Each row was made from one path, in order. Every step used is in the known rows, and no mark comes twice. Write each row's path.
In the rows, 128 means zero.
Known rows:
Q B: [118 154 115 136 124 122 105 136 154 112 141 134 139 141 129 142 134 140
 128 137  95 130 149 133 109 118 130 152 169 107 126 137 147 156 132 116
 123 123  99 105 152]
Z X D M B Q: [127  82  87 138 112 150 198 203 129  71 149 143 108 130  99 118 183 135
 107 131 144  32 137 102  95 141 123 104 139 140  91 128 168  63 106 148
 202  92 145 155 168]
V Q: [145 151 127 117 122  94 125 113 113 128 145 148 159 103 113 128 124 107
 152 143 113  97 142 100 122 120 135 110 140 150 136 143 144 158 117 143
 119 118 139 105 146]
S D T Q B: [125  95  98 157 111 121 143 121 170 114 150 204 168 214 113 182 154 150
 170 141 100  80 144 122 122 150 110 124 143 121 129 157 169 187 148 170
 102 154 105 163 180]
T Q M D X: [ 95 130 158 137 131 158 184 120 137 139 120 173 143 184 113 142 167 157
 157 124 148 102 129 132 144 157  87  66 131 138 145  58 166 110 140 115
 152 155 165 194 137]
X D M: [139 110 106 156 159 159 156 160 129 138 105 124 100 143 115 103 170 157
 141 122 162 117  92 110 112 130 149 100 130 144 134 104 156 102  88 132
 191 108 180 183 129]
T Q: [119 117 121 123 131 109 159 123 116 154 121 146 164 146 118 151 157 119
 159 122 128  93 127 143 130 145  92 118 120 140 143 114 127 123 136 145
 114 140 130 138 150]
M B Q X D T: [127  99  94 136  53 144 185 128 151  60 178 172 118 107  81 148 116 103
 139 150 155  22 152 139 119 143 158  77 122 145  43 149 127  90 151 103
 155 127 107 159 163]
D T Q: [138 101 114 127 102  99 152 108 138 134 117 180 151 179 125 156 136 114
 169 148 125  87 106 153 136 177 117 105  97 130 131 134 131 142 151 170
 112 154 119 160 154]
Z Q S D X: [106 127  59 175 141 204 131 140 116 102 142 156 167 178  98 156 169 154
 177 154 110 166 134 100 154  88  84 123 104 206 141 131 143 204 113 163
 176 148 217 152 132]
Q S D X: [ 92 112 105 155 167 200 141 115 128 113 145 141 144 177 101 123 158 178
 164 136 125 163 130  91 139  80 109 120 120 177 149 118 162 171 133 151
 171 165 181 173 113]
Q B M D X: [114 140 150 151 116 134 155 122 210  87 176 149 114 169 117 149 196 197
  98 112 119  99 166 148 142 153 127 108 146 148 125  65 176  88 153 139
 166 101 146 135 128]
M B Q Z X D: [124 105 104 117  57 176 179 169 110  60 145 165 129 111  92 138 117  91
 123 149 142  16 174 113 104 101 139 131 135 126  77 144 169  48 134 115
 172 143 135  94 169]
M B Q V D T: [131 105  86  86  58 107 141 119 142  75 192 171 111 155 104 148 107 128
  98 138 102  63 119  71  95 189 191 113 150 132  53 170 170 132 166 122
  88  90  87 129 158]
V Q S D M B: [109 135 107 136 160 168 134 136 142 114 178 141 157 149  97 142 186 192
 136 163  97 106 121  65 127 132 128 110 218 169 122 113 190 200 134 182
 149 102 188 138 150]
Z X D T Q: [155  80  90 144  91 135 194 155 116 108 123 197 117 172  93 129 124  88
 178 151 165  53 111 147 118 128  97 100  60 137 115 168 157 107 119 146
 171 170 141 201 164]
M D: [127 142 161 112 114 132 133 132 156 119 157 145 105 153 133 133 132 140
  99 130 161 103 158 117 129 159 115 118 138 129 124 100 155  93 146 122
 142 134 138 166 141]
X D T Q Z: [148 108 108 133  80 152 169 113 127 136  81 210 149 179 105 154 112 101
 199 159 161  65 109 152 130 138 139 102  98 133 123 126 150 104 139 145
 150 184 158 151 155]
V Q X D M B: [135 148 109 159 130 145 186 152 133  97 143 122 124  88  75 109 149 134
 174 158 155  55 116 103 125 123 126  47 187 157 108  98 171 116 105 104
 157  89 176 144 152]
Z X D M B: [138  97  98 162 123 166 186 204 132  83 128 112  79 135 106  91 156 145
 125 150 154  74 105 111 114 136 119  98 148 114 115 111 184  78  95 129
 184  94 159 171 142]
Z X D M: [151 102  96 171 152 175 173 184 120 108 111 127  85 153 106  95 149 137
 142 126 161 106  90 108 120 106 101 104 116 135 131 131 164  91  79 126
 204 129 178 190 138]
T D M B: [ 99 109 172 126 152 143 143 152 169 138 129  89 102 156 118 111 180 180
 104 153 147  89 110 128 147 200 134  82 189 132 138  79 174  94 143 125
 162  75 161 157 114]
M B Q V: [100 107 100  84  76 133 148 148 144 101 189 142 134 114 116 141 138 110
  82 119  87  90 155  89 107 163 174 139 168 114  55 150 138 124 172 115
 105  78  99 109 169]
B M D T Q X: [127 118 165 138  83 126 198  85 196 108 175 189 113 190  80 201 150 141
 136 120 164  39 133 174 168 198  62  62 113 160  83  77 126  88 181 132
 124 152 133 185 157]
Q V D X: [121 135  88 131 145 153 161 107 118 102 137 118 100 166 104 101 102 146
 164 116 130 154  85  72 117 117 142  90 122 158 137 134 178 137 112  93
 116 106 150 158 103]
T Q S: [ 92 138 118  98 144 145 145 107 117 154 119 152 169 164  99 169 163 141
 148 140 110 116 113 150 129 126  83 144 132 152 127 107 125 156 151 142
 149 174 162 135 143]
S D: [125  99 124 161 146 158 135 132 133 123 149 145 128 151 112 139 138 148
 141 120 134 121 149  87 134 104 117 124 139 136 138 140 153 144 124 141
 119 141 139 158 136]
X D M B Q: [123  87  92 126 108 142 175 178 143 107 150 137 124 128 108 125 200 158
 109 124 141  52 138 107  97 167 163 103 158 146  90  98 156  70 124 149
 189  72 148 143 159]
B M: [136 118 147 140 125 125 142 119 148 131 141 135 119 123 106 161 168 154
  99 104 129 111 130 158 149 143 135 123 123 146 104 106 125 112 140 139
 139 103 140 110 106]
M D T: [141 122 152 110  82 122 130 112 175 103 161 175  99 185 142 140 119 132
 107 145 161 104 130 119 133 190 137 111 110 123 114 131 151 110 161 151
 131 146 125 191 151]
Q X D T: [155 113 109 160  96 159 165 118 147  92 127 156  95 132  87 124  86  97
 173 151 175  95 101 150 133 112 131  78  97 144  94 145 127 128 120  94
 163 157 141 194 138]
X D: [141 119 118 136 130 148 149 144 109 127 114 132 120 118 105 109 138 121
 140 130 170 106 127 122 117 110 150 116 112 133 118 130 153 110 100 109
 173 130 154 165 127]
X D T Q: [151  95 101 134  98 121 169 130 126 139 112 191 144 169  94 146 142 107
 178 142 163  70 111 150 121 161 137  99  78 141 120 145 149 119 130 152
 152 153 143 194 155]
Z Q X: [127 153  92 172 104 159 134 140 122  90 136 123 136 120  96 165 111  95
 171 150 124 114 128 146 150 114  64 101 125 160 102 133  96 164 104 108
 123 138 167 111 155]
X D M B Q S: [ 96 115  89 103 129 175 157 165 135 110 156 137 141 141  90 142 211 178
  97 142 133  73 125 112  92 144 156 128 170 166  79  96 151 102 137 152
 231  97 168 155 149]
S D M: [116  90 113 178 176 166 151 150 157 127 132 125 125 177 131 130 172 184
 138 116 130 136 111  79 136 136 113 102 157 143 154 108 166 139 111 163
 140 111 160 170 138]

Write each row's path:
[141 102 165 117  84  97 172 103 193 131 164 207 117 201 105 193 185 159
 105 119 153  45 136 171 158 225 111  87 103 152  95  91 150  87 178 181
 139 137 139 176 152] -> B M D T Q
[ 78  97 162 123 131 156 173 132 173 107 169 105 127 138  79 161 178 160
 124 136 141  38 144 123 138 183  97  66 194 170 102  89 133  76 149  98
 169  89 147 142 139] -> T D M B Q X
[138 113 110 137 107 176 198 148  93 120  89 174 140 157  81 138 106  84
 189 149 164  49 126 137 127  81  80 121 102 126 129 131 161  78 110 120
 163 195 171 132 150] -> T Q Z X D
[114  99  98 154 140 173 185 149 134 101 134 134 124 133  86 141 163 133
 162 111 156  65 129 112 102 113 106  83 128 180  92 108 121  80 102 100
 205 120 162 169 161] -> B Q X D M
[145 158 130 135 115  94 118 117 158 111 171 164 151 108  85 170 171 146
 112 141  77  85 157 132 126 122 144 126 170 150 110 129 163 170 138 145
 136  84 128  64 142] -> V Q B M
[115 131 145 131 119 139 162 113 155 106 148 142 114 165 139 111 146 154
 134 127 164 122 143 120 135 152 118 100 109 152 152  82 158  79 135 133
 154 133 154 182 123] -> M D X
[157 130  70 188  81 166 150 144 132  79 124 167 118 133  82 152 105  78
 194 170 161  94 107 144 148 122 112  81  80 163  82 161 117 157  95 105
 166 149 176 170 166] -> Z Q X D T
[111 140 113 131 125 101 137 133 136 137 134 149 173 159 117 166 160 133
 152 137  89  85 153 154 112 127  98 137 158 111 138 110 153 153 136 133
 114 138 110 112 166] -> T Q B
[ 98 119 117 123  86 131 164 125 138  76 183 127 143  93  89 164 132 115
 126 132 119  40 173 131 119 137 106 105 166 144  72 121 106  90 155  95
 114 110  98  96 159] -> M B Q X
[145 128  93 121 105 129 128 102 133 107 147 154  88 179 110 124  73 131
 132 134 124 137  73  75 116 159 160 109 125 130  92 181 167 170 135 114
  99 127 119 169 124] -> Q V D T
[130  94  85 111  89 123 154 117 146 139 137 186 137 185 121 144 114 103
 158 126 104 119  85 120 137 180 131 119 115 116  90 167 141 170 165 148
  86 140 111 171 167] -> D T Q V
[102 133 165  88 104 151 131 141 145 114 169 178 130 144 121 176 166 143
  74 113 133  78 176  92 109 159 129 113 148 131  82 104 144 112 153 105
 158 139 124 154 160] -> B Q M D
[131 131 179 122 109 124 142 119 173 119 172 149  97 145 108 163 173 168
  67 101 156  86 160 143 153 175 125 107 127 150  98  81 146  71 156 133
 157 107 148 143 124] -> B M D
[140 144  45 156 124 160 145 137 103  92 140 133 124 169 107 125 120 123
 171 131 110 153  91  79 129 124 118  92 108 182 128 152 163 172  86 118
 126  98 193 132 126] -> Z Q V D X
[126 152 171 129 107 125 126 127 207  95 186 154 112 159 112 176 183 186
  58 117 121  87 174 147 133 160 130 137 171 121  91  80 166 107 165 125
 152 109 125 121 141] -> Q B M D
[104 103 160 139 157 143 148 111 144 134 125 110 117 152 103 105 144 149
 165 139 160 122 125 140 154 132 121  85 109 165 174 111 154  94 131 107
 174 124 172 171  92] -> T D X
[133 113 101 157 130 156 166 181 142 120 127 109 101 125 117 100 176 167
 123 142 161  94 107 116 115 163 157  89 169 126 114  86 171  92 111 131
 177  71 167 168 136] -> X D M B
[ 89 107 107 114  90 149 150 146 149 105 128 150 159 148 140 156 168 164
 118 141  93  60 144 115 121 172 147 116 191 132 105  84 137  85 154 164
 145 101 128  74 151] -> D M B Q Z
[150 116 106 150 125 159 164 171 101 100 127 137  94 127  92 104 112  97
 142 135 170  99 124 115 117  86 109 124  95 130 119 157 162  95  91 108
 187 153 154 167 136] -> Z X D
[108 128 141 131 141 145 155 134 108 172  99 163 158 143 104 165 154 137
 145 119 111 105 113 135 137 136  98 100 144 119 118 101 140 155 130 112
 122 150 135 145 138] -> T Q M
[ 90  89 104 137 103 180 161 143 158  93 147 152 157 165 126 167 181 183
 136 132 104  55 167  73 125 147 145 117 198 141 115  95 163 101 147 170
 138 108 141 101 160] -> S D M B Q Z
[ 96  90 109 119 108 118 150 161 158 106 153 129 142 137 131 145 200 168
  99 128  98  67 143 114 106 184 145 116 174 136  99  93 133  92 145 167
 147  68 118 114 153] -> D M B Q
[132 134 118 160 127 173 169 125 115 104 125 122 107 108  74 125  97 108
 164 134 179  95 128 131 128  79 108  88 124 144 106 125 128 100 109  64
 161 153 151 163 132] -> Q X D
[ 80 109 104 136 163 173 169 148 148 139 145 139 157 196  99 167 213 210
 135 142 107  92 120 108 132 156  79 108 203 155 127  79 179 161 153 182
 148 132 177 166 146] -> T Q S D M B
[ 87 131 117  73  98 138 133 132 135  97 177 152 156 123 108 165 168 146
  77 146  92  83 159 126 109 137 144 155 160 153  66 123 128 131 171 145
 153 117 122  92 150] -> M B Q S
[119  91 129 165  98 153 163 138 149 129 144 193 145 169 103 177 147 157
 148 148 110  72 126 113 142 174 132  86 168 108  98 122 185 181 160 151
  90 141 121 182 152] -> S D T Q M B
[125 161 144 116 108 129 131 140 114 122 148 143 147  77 106 137 135 127
 118 159  94  87 133  93 128 133 156  88 201 114  98 114 167 182 133 115
 109  97 129  96 137] -> V Q M B
[129  76  87 138 108 149 161 112 151 126 157 198 140 210  99 159 122 119
 166 118 113 117 102  75 138 160 122 108 130 130 104 176 172 192 163 161
  84 150 126 198 176] -> S D T Q V
[125 129 131 140 123 104 159 126 168 135 147 157 162 156  93 192 202 163
 116 116  88  71 155 181 131 147 108 131 155 136 107  93 145 135 159 150
 124 118 119  89 146] -> T Q B M
[117 115 109 103  78 158 143 135 114  81 132 172 149 139 119 153 104  88
 130 132 114  61 166 115 119  87 102 149 108 139 105 153 123  87 132 138
 146 169 123  76 157] -> B Q Z X
[130 139 168 121  97 156 124 132 173 115 142 185  91 179 138 152 123 144
  91 139 141 119 115 115 141 185 147  93 135 104  93 117 158 147 155 119
 144 158 127 196 146] -> Q M D T
[125 137 135 116  80 106 136 112 193 104 160 209 144 220 133 179 153 140
 128 153 122  68 153 148 121 197 107 121 145 102 116 115 164 130 168 160
 122 158 101 170 191] -> M D T Q B
[150 101 107 158  97 118 168 134 178 123 136 203 134 168  77 182 190 156
 139 135 127  54 123 182 126 156 147 114 114 136  88 118 163 131 151 153
 160 121 127 147 158] -> X D T Q B M
[119  94 106 181 148 161 161 123 134 110 138 138 145 159 118 111 147 161
 176 118 137 142 136  91 141  94 126  94 110 160 171 121 159 132 116 149
 135 130 158 172 114] -> S D X
[119 150 110 152  90 168 124 184 118 110 130 138 137 106 121 163 153 123
 104 157  94 114 126 134 146 151 131 111 172 116  80 109 144 191 115 114
 119 101 153 102 150] -> Z Q M B
[152 134  99 149 128 173 166 161 106 104  93 157 120 134 100 111 121 107
 180 161 144  75 101  83 123  80 112  95 136 153 135 136 197 111  81 140
 193 150 203 123 152] -> V Q Z X D M
[ 96  97  88 100 100 145 155 164 167 101 174 126 125 152 126 133 175 154
  87 111  76 104 115  75 105 189 161 121 191 120  64 124 146 120 163 141
 124  57 113 126 169] -> D M B Q V
